Every row comes from one small tree of marks. The marks that hang from a mark follow it in brackets, in the order of their numbers. Every link used is in the known rows. Which tree was each row made from?
Known rows:
J_660{J_9{J_11 J_663 J_849{J_45 J_664}}}: [11 11 28 4 -5 -6 2 11 13 26 -44 -8 0 2 -25 -54 -11 11 29 -1 8]
J_660{J_9{J_663 J_849{J_45}}}: [-15 14 12 17 -8 8 -10 -14 -11 10 -8 -27 -8 -1 0 -51 -1 -2 39 22 7]
J_663{J_9{J_11 J_849{J_45}}}: [-24 15 9 18 1 -7 -22 -7 -8 -24 -10 -54 -4 2 9 11 3 5 0 -14 11]
J_849{J_45}: [-10 5 2 6 3 17 -11 -15 6 -37 11 -46 -11 1 40 2 -4 3 17 26 -1]
J_849{J_9 J_45 J_664{J_226}}: [19 0 0 -16 15 2 27 4 -2 3 40 -16 -1 0 23 50 -11 14 -8 32 -8]
J_849{J_45 J_664{J_226}}: [19 -7 -1 1 8 5 3 -10 -4 -6 36 -16 -4 0 27 21 -6 2 -4 17 -7]
J_45{J_849{J_664{J_226 J_564}}}: [9 -15 -17 9 2 12 0 -27 -22 -5 53 76 -6 3 23 6 3 -14 -31 -5 -16]
J_660{J_9{J_849}}: [-32 14 10 13 -11 10 0 -30 -33 -24 15 -14 -9 -8 24 -25 6 -13 35 30 3]
J_664{J_226 J_564 J_849{J_9}}: [-12 -10 -20 -1 4 6 5 -27 -34 -7 71 40 -6 -4 34 30 2 -31 -43 13 -12]
J_849{J_9{J_11 J_663} J_664{J_564}}: [26 -9 7 -18 3 2 13 21 38 10 -12 39 4 -6 -15 -5 2 4 -11 0 -4]
J_660{J_9{J_11 J_663 J_849{J_45}}}: [-13 14 21 9 -10 -1 -11 3 5 18 -44 -21 0 -2 -17 -51 -3 2 30 2 11]
J_564{J_664{J_849{J_9{J_11 J_663}}}}: [-5 -10 -22 -22 -2 -1 10 20 8 -12 -15 0 9 -3 -2 28 0 -4 -7 -4 5]
J_660{J_9{J_11 J_663 J_849{J_45 J_664{J_226}}}}: [18 2 15 6 -6 -13 4 7 -6 48 -21 9 8 -3 -30 -32 -5 1 9 -6 6]
J_11{J_9{J_663 J_849}}: [-35 -3 -16 16 -11 13 -19 -39 -24 -22 -10 -11 1 -5 -6 -19 25 -10 65 13 0]
J_45{J_849{J_9{J_11 J_663} J_664}}: [-2 3 -2 -27 0 2 27 35 10 4 -28 22 3 5 -12 17 -4 22 -6 -3 -4]
J_45{J_849{J_9{J_11}}}: [-33 13 -4 -22 -1 7 20 15 -3 -26 -14 5 0 2 16 41 -2 16 -11 7 -3]
J_849{J_9{J_11} J_664{J_564}}: [19 -4 14 -17 8 2 19 8 32 -11 3 33 1 -3 8 12 -5 4 -12 9 -7]
J_564{J_664{J_226 J_849{J_9{J_11 J_663} J_45}}}: [13 -14 -27 -17 5 -10 7 20 4 21 -2 0 15 -1 -11 41 -9 -3 -25 -8 4]
J_849{J_9{J_663} J_45 J_664}: [21 3 5 -17 11 8 19 20 25 4 3 -27 -5 3 4 9 -11 23 16 29 -3]
J_9{J_11 J_663 J_849{J_664}}: [-1 -4 0 0 -13 -6 -8 10 9 -1 -33 -8 5 0 -25 -44 7 -6 22 -17 4]

Which tree is each row?
[33 -15 -1 13 11 8 -7 -23 7 3 47 29 -5 1 23 -1 -5 -11 -17 7 -11]	J_849{J_45 J_664{J_226 J_564}}
[-12 1 1 -24 -6 4 9 26 16 -8 -23 -21 6 -11 -4 17 8 4 4 15 4]	J_849{J_9{J_11 J_663}}
[21 -4 5 25 8 -16 -17 -17 -8 15 25 21 0 2 -7 8 2 -9 -35 -31 1]	J_663{J_9{J_11 J_849{J_45 J_664{J_226 J_564}}}}
[17 -9 -5 5 -6 -14 -9 9 6 32 -22 -8 10 2 -32 -29 -2 -5 4 -21 4]	J_9{J_11 J_663 J_849{J_45 J_664{J_226}}}
[2 12 17 13 6 -10 -9 2 1 -16 -10 -41 -5 7 2 15 -4 13 -3 -18 8]	J_663{J_9{J_11 J_849{J_45 J_664}}}
[-23 3 -4 -23 -5 1 6 20 -6 -8 -15 -12 0 -2 3 11 1 -7 -16 2 1]	J_664{J_849{J_9{J_11 J_663}}}
[-25 6 -8 -22 -6 5 14 27 3 -4 -27 9 3 0 -6 18 3 14 -7 -1 0]	J_45{J_849{J_9{J_11 J_663}}}
[-9 7 8 8 -2 -10 -7 -3 -16 -28 1 -25 -3 -2 3 20 10 1 -4 -18 7]	J_663{J_9{J_11 J_849{J_664}}}
[-33 10 1 13 -8 -6 -19 -11 -24 -37 -2 -38 -3 -8 11 21 17 -9 -4 -13 10]	J_663{J_9{J_11 J_849}}
[-15 4 1 8 -11 -3 -23 4 17 2 -44 -38 3 3 -19 -46 0 -4 25 -13 10]	J_9{J_11 J_663 J_849{J_45}}
[8 3 4 14 5 -18 -7 -3 -21 6 13 -25 2 1 -3 34 2 3 -24 -22 5]	J_663{J_9{J_11 J_849{J_45 J_664{J_226}}}}
[-2 -6 -9 7 -11 4 -8 -8 -6 -10 1 -14 -3 1 -7 -42 8 -12 30 3 0]	J_9{J_663 J_849{J_664}}
[-3 6 -2 -13 5 13 7 12 16 -4 1 -40 -5 -2 11 10 -3 13 17 33 1]	J_849{J_9{J_663} J_45}
[-2 -5 -12 4 12 6 4 -24 -19 6 60 26 -8 5 31 22 -12 -18 -39 13 -10]	J_664{J_226 J_564 J_849{J_9 J_45}}
[-9 9 3 -26 5 3 32 23 4 -18 -12 18 0 7 9 38 -9 25 -11 5 -7]	J_45{J_849{J_9{J_11} J_664}}
[19 -18 -13 28 4 2 -17 -43 -8 30 16 50 4 3 -24 -31 10 -12 32 -5 -8]	J_11{J_9{J_663 J_849{J_45 J_664{J_226 J_564}}}}
[30 -16 -4 16 -4 -12 -19 -4 18 43 -9 38 9 4 -35 -51 -1 -17 -10 -31 -1]	J_9{J_11 J_663 J_849{J_45 J_664{J_226 J_564}}}
[15 5 17 25 9 -8 -19 -11 13 -6 2 5 -6 7 -3 -11 -4 2 -14 -27 4]	J_663{J_9{J_11 J_849{J_45 J_664{J_564}}}}
[19 -13 -13 -15 1 -4 18 17 4 36 9 85 8 0 -21 15 2 0 -39 -18 -10]	J_45{J_849{J_9{J_11 J_663} J_664{J_226 J_564}}}
